Each row was made from one small tree. Brackets hold a mark, then the marks that hang from it, in alphabetical order. Every link used is in the known rows. Write each row's tree.
(in the rows, 128 means zero)
Known rows
[K [Z [R [J A]]]]: [106 125 160 152 146 160 140 125 144 140 123 141 145 111 121 126 131 123
 123 125 128 107 127 146 140 111 100 116 120 116 123 145 107 121 123 135
 124 102  99 109 120 121 117 106  95 138]
[U [H T]]: [136 132 101 122 107 127 153 130 157 119 124 134 125 124 128 128 137 109
 127 129 130 130 123 124 110 112 118 122 138 119 134 101 151  79 132 120
 113 149 110 167 138 124 121 122 110 146]
[Z [F [Q T]] K R]: [116 158 180 150 150 156 147 140 110 115 171 135 115 145 122 115 103 146
 151 145 143 135 147 101 112 147 123 108 111 155 120 201  81 135 129 159
 143  97 115 116 111 138 139 123 101 120]
[F [Q T]]: [144 128 157 111 115 118 145 137 116 134 146 111 106 121  92 145 130 108
 160 124 121 126 121 131 126 134 130 117  87 117 124 196 136 118 117 154
 122 134 125 157 103 163 118 138 113 107]
[N [P [Z [F Q] K R]]]: [115 134 192 139 148 131 128 131  95 118 150 127 107 102 125 118 101 153
 123 142 138 109 137  94 101 136 115 120 101 141 120 160  82 126 128 146
 152 109 131  77 128 140 136 128 106 128]
[F Z]: [147 127 133 104 121 122 144 137 122 137 124 108 116 126 105 129 129 115
 133 127 124 114 127 155 134 132 127 132 135 131 124 149 134 122 118 131
 111 123 139 168 116 145 130 132  99 133]
[K [Z F R]]: [115 143 157 144 155 155 142 129 125 137 136 138 153 121 140 119 112 130
 129 127 145 101 135 148 136 121 120 115 138 110 131 147 105 125 122 144
 144 103  99  98 125 136 130 117  87 129]
[P N [Z [F Q]]]: [123 120 172 121 130 128 169 172  85 135 143 108  82 146 148 117 127 121
 126 171 151  99 127 108  96 137 115 110 114 135 123 156 113 119 121 137
 148 132 126 113 126 158 128 137 120 133]
[Z [F Q] K]: [132 158 158 123 133 151 134 141 106 101 145 128  94 143 120 136 122 129
 139 163 156 128 144 113 116 141 119 107 126 151 118 156 100 136 133 140
 130 110 112 128 115 139 137 136  96 124]
[C [H U] [N [P Z]]]: [157 113 117 125 138 104  95 145 100 128 135 104 114 156 164 140 111 116
 140 121 101  98 110 124  84 136 148 153 139 110 141 126 141 104 142 122
 174 171 109 103 157 136 112 119 164 124]
[R J Z]: [124 118 148 139 105 120 168 137 131  93 101 116 102 134 119 130 156  75
 117 151 126 128 124 121 156 112 128 121  98 136 122  78 120 110 109 123
 109 119 101 158 115 128 122  97 113 140]
[N [P [Z F]]]: [126 118 168 115 130 113 129 124  98 109 134 121 117  98 131 133 115 126
 123 139 132 105 129 111 116 120 120 131 110 126 129 114 108 119 124 145
 146 127 113  99 130 142 125 126 100 130]
[Y [K [Z R]] L]: [134 144 156 126 153 110 145 128 111 158  85 129 168 110 109 129 117 139
 128 135 136 129 122 155 144 120 153 131 123 108 137 112 136 135  90 123
 153  89 137 126 117 111 117 124 126 140]
[Y K L]: [151 137 132  94 125  89 148 131 106 133  73 123 146 120 104 142 132 128
 129 151 130 142 123 142 139 119 159 138 114 125 135  77 151 132  89 121
 138 108 140 166 110 108 113 131 127 144]
[H T U]: [138 120  90 115 114 122  97 104 161 133 145 111 133 115 136 130 139 127
 120  97 132 139 124 125 154 139 137 151 134 132 131 111 151 142 132 111
 112 142 126 173 155 122 129 137 131 123]
[R [J [A H]]]: [117 110 131 127 109 142 162 135 136 102 112 130 109 118 105 137 149 104
 130 152 136 131 126 121 135 113 103 121 113 143 109 103 124 110 133 131
  96 123 105 157 113 115 111  91  91 140]
[N [P [Z F K]]]: [123 129 173 126 134 129 117 122  91 103 137 128 107 105 131 139 110 133
 129 149 136 113 135 103 111 124 114 128 117 141 127 115  95 122 131 145
 147 121 116  90 129 139 130 124  98 132]
[A [H [C N] L T U]]: [131 119  58 128 108 129 104 119 157 141 137 112 146 135 142 114 127 135
 125  83 128 182 125 118 148 149 154 146 150 135 130 124 153 152 146  97
 114 157 172 121 153 125 145 122 160 101]
[Z F K [R J]]: [107 145 161 154 146 159 157 137 121  93 140 150 121 155 140 108 130 144
 124 162 137 133 152 102 125 128 120 110 130 184 113 118  78 130 129 143
 131  90  95 108 120 111 142 106  89 144]
[V [H A T]]: [135 113  73 123 103 114 132 111 166 126 130 149 143 107 138 140 141 148
 117 111 138  98 110 137 142 103 128 127 123 132 118 115 132  99 166 141
 109 154 121 153 122 143 138 132 159 129]
[K Z]: [133 132 140 124 131 145 121 122 124 143 114 130 136 110 117 151 124 107
 134 124 131 103 123 166 141 114 116 120 135  99 133 131 133 119 122 135
 127 125 109 121 123 146 118 125  89 125]
[Y [K Z]]: [138 139 147 117 138 122 129 127 110 141  93 127 148 116 105 156 124 113
 133 121 133 125 113 163 139 120 138 125 140 105 135 110 142 131 102 127
 134 115 124 132 124 126 114 130  95 130]
[C [H A L T] N]: [158 126  63 121 134 116  95 144 144 137 135 140 136 181 185 129 136 121
 119  88 112 133 112 133 112 105 154 153 159 110 139 125 164 124 166 110
 153 175  96 123 127 122 127 131 189 115]
[H A L U]: [127 120  79 110 121 131  88 101 180 135 138 127 133 113 138 137 150 140
 121  93 151 143 127 143 165 143 137 154 127 136 132 118 156 186 146 125
 106 144 146 127 147 125 139 149 161 110]
[Y [K [Z [R J]]] L]: [129 139 161 132 151 109 157 132 116 151  86 129 164 117 107 123 133 137
 124 138 132 132 122 153 149 115 157 129 117 126 130 106 131 134  90 118
 149  84 129 119 120 109 116 119 130 143]
[P N [Z K R]]: [112 118 168 145 143 151 147 157  86 149 125 129  97 146 150 121 103 140
 121 172 123 109 138 101  88 135 102 113 120 152 126 136  93 116 120 139
 142 121 151 105 132 136 132 118 107 146]
[C H]: [159 123  91 109 125 116 129 140 112 127 110 124 119 137 125 147 128  97
 138 137 110  95 131 141 100 117 136 130 138 102 128 108 162  91 124 137
 125 152  99 151 117 135 113 120 124 133]
[N [P [Z R]]]: [121 113 170 128 137 113 130 120 106 132 124 126 124  90 124 123 106 141
 118 126 112 101 128 109 112 122 117 132  97 123 128 127 105 114 117 145
 142 124 136  96 128 136 129 121 101 132]
[U [H A C]]: [125 131  91 126  98 128 145 120 139 123 119 156 131 120 120 137 147 118
 143 144 134 136 132 139 120 128 110 108 147 118 135 105 159  97 158 128
 107 151 137 137 146 126 129 136 128 139]
[P N [Z K [R [J A]]]]: [ 96 108 179 155 142 158 158 157 101 134 128 135  90 148 145 116 122 138
 116 178 127 116 137  93  91 126  86 112 112 166 117 133  83 117 125 136
 133 112 132 105 129 119 123 105 114 156]
[J A]: [123 119 128 105 119 141 128 117 138 116 110 132 121 109 116 148 127 112
 133 145 131 122 129 130 123 115  86 127 116 104 126 115 128 122 125 139
 106 128 112 173 106 108 103 111  90 143]
[A [H C L [T Q] U]]: [116 113  68 138 102 127 107 109 167 128 149 114 133 107  98 108 128 140
 112  91 128 169 131 122 151 161 142 135 150 130 118 124 162 161 136  98
  79 147 188 131 148 123 150 143 161 101]
[J A R]: [105 111 128 113 126 144 112 111 127 116 111 130 135 119 109 136 128 111
 138 146 129 130 131 118 117 114  78 130 110  92 118 119 119 125 125 145
  90 112 132 192 102 122  89 126  83 135]
[P Z]: [128 121 140 116 135 128 142 133 107 134 109 122 107 103 128 133 127 107
 132 149 123 109 126 127 121 122 119 125 106 127 126 113 130 113 114 143
 124 135 132 144 122 147 123 119 101 137]
[K [Z F [R J]]]: [110 137 166 153 151 155 157 134 132 128 137 140 147 128 138 112 133 125
 123 131 140 106 132 146 144 116 123 113 133 133 124 138 100 124 123 138
 140  98  85  90 126 132 131 111  93 133]

Which tree is each row?
[156 116 123 128 140 105 105 150  86 129 130 134 114 158 173 143 114 119
 137 127 107  92 108 130  85 115 138 143 141 104 140 125 139  97 170 131
 175 170  96  96 141 140 115 124 162 122] => [C [H A] [N [P Z]]]
[118 122 177 136 141 129 117 119  99 124 127 132 115  96 123 130 100 146
 122 137 116 110 135 102 106 127 111 129 104 136 127 130  93 119 125 145
 142 117 138  87 129 133 131 120  99 134] => [N [P [Z K R]]]
[122 123 119 120 122 123  89 119 123 126 116 134 134 136 142 130 124 142
 124 107  97 167 136 115 124 125 126 136 130 134 138 124 122 155 128 117
 144 147 161  60 123 123 142 139 159 113] => [H [C [N [P [Z K]]]] L]
[117 158 169 144 152 156 147 143 113 113 152 137 110 143 126 108 107 152
 130 154 149 123 151 101 108 148 120 106 121 153 115 177  79 138 128 146
 137  93 122 111 115 127 142 126  97 128] => [Z [F Q] K R]
[129 131  87 119 108 126 144 134 156 120 105 138 137 149 136 125 141 119
 139 125 109 158 131 130 108 122 124 119 145 120 144 108 150 108 127 117
 126 163 144 112 131 118 129 128 143 134] => [U [H [C N] L]]
[166 124  85 115 133 114 107 149 116 127 122 109 120 182 165 144 121 106
 147 128 101 107 117 143  95 136 153 145 153 112 140 119 156 107 139 120
 157 171 102 144 147 127 111 119 154 125] => [C [H U] N]
[119 106 161 133 138 131 164 159  95 155 120 122 108 137 152 112 112 132
 118 158 119  99 129 110  96 130 111 117 111 134 129 133 109 110 112 141
 142 130 145 116 129 141 126 121 110 144] => [P N [Z R]]
[103 130 156 151 140 164 140 126 136 109 122 151 118 133 118 124 128 140
 122 155 121 135 144 104 120 121  92 115 114 164 112 126  88 127 128 138
 111  96 114 130 114  96 123  98  92 151] => [Z K [R [J A]]]
[112 112  83 144  97 120  73  90 160 127 172 142 134 113 116 116 151 153
 111  97 124 156 125 135 170 162 126 133 162 128 128 122 170 171 171  96
  85 145 166 152 171 110 146 182 186 109] => [H A C [T Q] U]
[146 133 168 112 121 118 152 147 115 150 167  93 100 126  79 128 131 113
 162 112 129 123 117 149 128 145 134 124 103 128 121 240 133 123 116 146
 120 125 144 167 106 174 126 146 124 107] => [F [Q T] Z]
[118 149 173 145 156 153 147 138 125 145 146 129 138 120 127 114 115 134
 131 124 150  99 132 146 130 130 122 107 126 107 125 186 102 131 123 142
 145  99 109  94 122 146 133 129  96 120] => [K [Z [F Q] R]]
[110 137 144 137 129 143 125 123 102  92 118 121 120 149 125 125 119  94
 135 165 144 138 140 106 128 126 112 124 119 113 121  98  99 126 120 140
 109  98 131 167 110 143 116 120  91 129] => [J [R [Z F K]]]
[128 152 159 127 158 115 153 132 109 146  99 131 170 121 121 120 117 142
 127 141 150 131 127 151 143 120 157 130 131 115 135 111 125 140  94 125
 162  81 123 118 118 111 121 123 124 140] => [Y [K [Z F R]] L]
[138 152 152 114 144 110 144 131 104 138  94 125 161 120 116 137 127 127
 134 149 154 135 122 157 149 119 157 132 136 113 139  97 138 138  96 121
 159  92 116 127 118 117 116 128 124 138] => [Y [K [Z F]] L]
[141 119  82 122 125 113 109 132 155 123 139 125 121 134 118 122 132 116
 106 100 101 117 129 129 111 117 140 140 150 105 124 120 172 120 122 113
 106 155 117 140 113 121 127 146 170 122] => [C [H L [T Q]]]
[152 122  73 119 125 122 100 125 131 133 136 126 120 133 137 149 138 113
 140 122 135 101 125 147 120 141 140 144 148 113 129 116 173 122 157 130
 122 156 109 150 152 131 119 134 158 123] => [C [H A U]]
[117 113  76 133 109 114  72 107 182 125 157 118 140 149 136 104 144 153
 105  73  94 182 125 124 154 155 144 147 159 131 138 127 159 184 133  81
 107 160 173 119 151 101 147 173 204 103] => [H [C N] L [T Q] U]
[116 131 153 148 136 151 145 130 127 114 119 147 116 140 122 121 130 140
 122 149 113 131 146 111 126 124 115 115 116 174 114 117  93 122 122 138
 116 101 121 121 121 112 136 107  91 143] => [Z K [R J]]
[138 120  89 115 108 120  95 116 128 131 121 118 138 153 144 136 135 129
 144 120 105 156 129 140 142 156 136 136 145 129 142 115 146 146 135 112
 131 153 153 133 158 118 130 139 145 117] => [H [C N] U]
[130 156 172 129 159 114 158 140 107 151 109 124 159 119 111 115 119 145
 129 139 156 128 125 147 140 130 158 123 120 114 132 144 124 143  93 123
 163  78 131 113 115 119 123 132 133 133] => [Y [K [Z [F Q] R]] L]
[124 140 193 150 139 140 159 152 118 142 178 109  96 142  82 109 130 136
 153 123 124 136 131 126 123 148 127 116 101 169 108 252  96 129 121 146
 121  98 142 136 111 156 138 132 125 116] => [F [Q T] [Z K [R J]]]
[145 142 147 111 139 107 137 128 107 150  81 123 158 111 103 146 127 124
 133 140 141 132 118 163 148 115 153 133 127 106 137  98 148 134  93 119
 149 100 131 135 116 119 111 131 127 138] => [Y [K Z] L]
[131 113  63 120  93 109 130 107 160 127 118 142 152 105 123 135 142 147
 122 109 113 119 124 129 139 111 129 121 130 130 119 113 136  95 139 131
 106 153 145 140 121 136 141 132 163 127] => [V [H C T]]
[123 156 170 145 124 144 145 140 106  93 148 115  93 141 117 136 114  89
 149 159 158 140 135 107 132 137 124 115 104 127 128 151 100 127 121 143
 134 109 111 147 109 148 131 111 113 123] => [R [Z [F [Q T]] K]]
[124 111  45 132  93 113 103  92 179 135 145 145 156 101 134 134 152 163
 123  96 137 125 118 137 159 133 133 134 141 139 120 120 148 126 171 124
 102 157 154 141 155 133 147 146 196 118] => [V [H A C T U]]
[140 121  90 119 105 115 106 121 125 134 124 137 149 154 155 125 136 128
 124 101  96 164 124 122 139 120 133 131 149 123 138 115 146 123 144 102
 133 153 133 142 132 116 134 138 142 118] => [H [C N] T]
[106 128 165 152 154 152 151 136 110 125 121 137 104 118 131 114 127 131
 124 159 121 121 139 105 117 127 114 116 105 168 115 125  95 117 117 142
 126 110 133 114 127 130 133 104 103 145] => [P [Z K [R J]]]
[129 141 154 130 152 126 138 127 114 150  98 132 157 116 111 142 115 129
 129 115 128 122 118 154 134 123 137 123 134 107 134 124 129 132 100 131
 138 105 131 122 127 121 120 122  94 132] => [Y [K [Z R]]]
[133 115  65 112 103 110 132 122 164 124 100 138 153 133 136 135 138 148
 129 108 102 126 123 137 130 111 134 125 126 133 127 118 126 117 130 135
 123 164 157 101 109 137 143 130 180 119] => [V [H [C N] L]]
[118 130  64 130 101 128 125 111 182 130 136 156 147 117 132 118 158 131
 119 100 137 167 132 123 136 116 121 126 151 124 135 110 169 123 157 109
 102 155 143 123 143 115 141 145 166 129] => [U [H A C L T]]
[129 120  57 119 111 119  70 104 180 143 145 117 157 147 161 114 148 146
 117  61 109 191 128 120 160 141 150 159 150 136 142 123 157 176 135  88
 127 158 161 116 155 107 145 150 193 104] => [H [C N] L T U]
[125 120  66 120 119 128  74  91 199 142 160 129 142 111 150 124 156 146
 105  65 152 160 123 127 175 136 144 164 137 138 131 119 162 187 159 106
 107 146 138 137 155 118 145 154 178 109] => [H A L T U]
[124 153 148 139 124 145 140 135 110  86 121 124 104 141 134 135 113  90
 130 169 156 134 142 112 135 128 119 118 128 129 130  92 101 125 121 135
 129 111 108 149 116 128 133 103  99 138] => [R [Z F K]]
[113 112  84 135 117 123  76  97 200 126 173 130 125 114 126 114 149 153
  93  75 139 151 119 134 170 146 137 153 145 133 127 124 165 193 156  99
  86 147 153 142 151 114 146 176 191 106] => [H A L [T Q] U]
[155 109 109 134 122  94  80 138 124 113 158 110 118 169 150 129 113 131
 119 101  88 108 108 124  92 138 150 154 161 104 140 126 151 112 151  99
 152 172 105 123 154 116 117 144 180 117] => [C [H [T Q] U] [N P]]
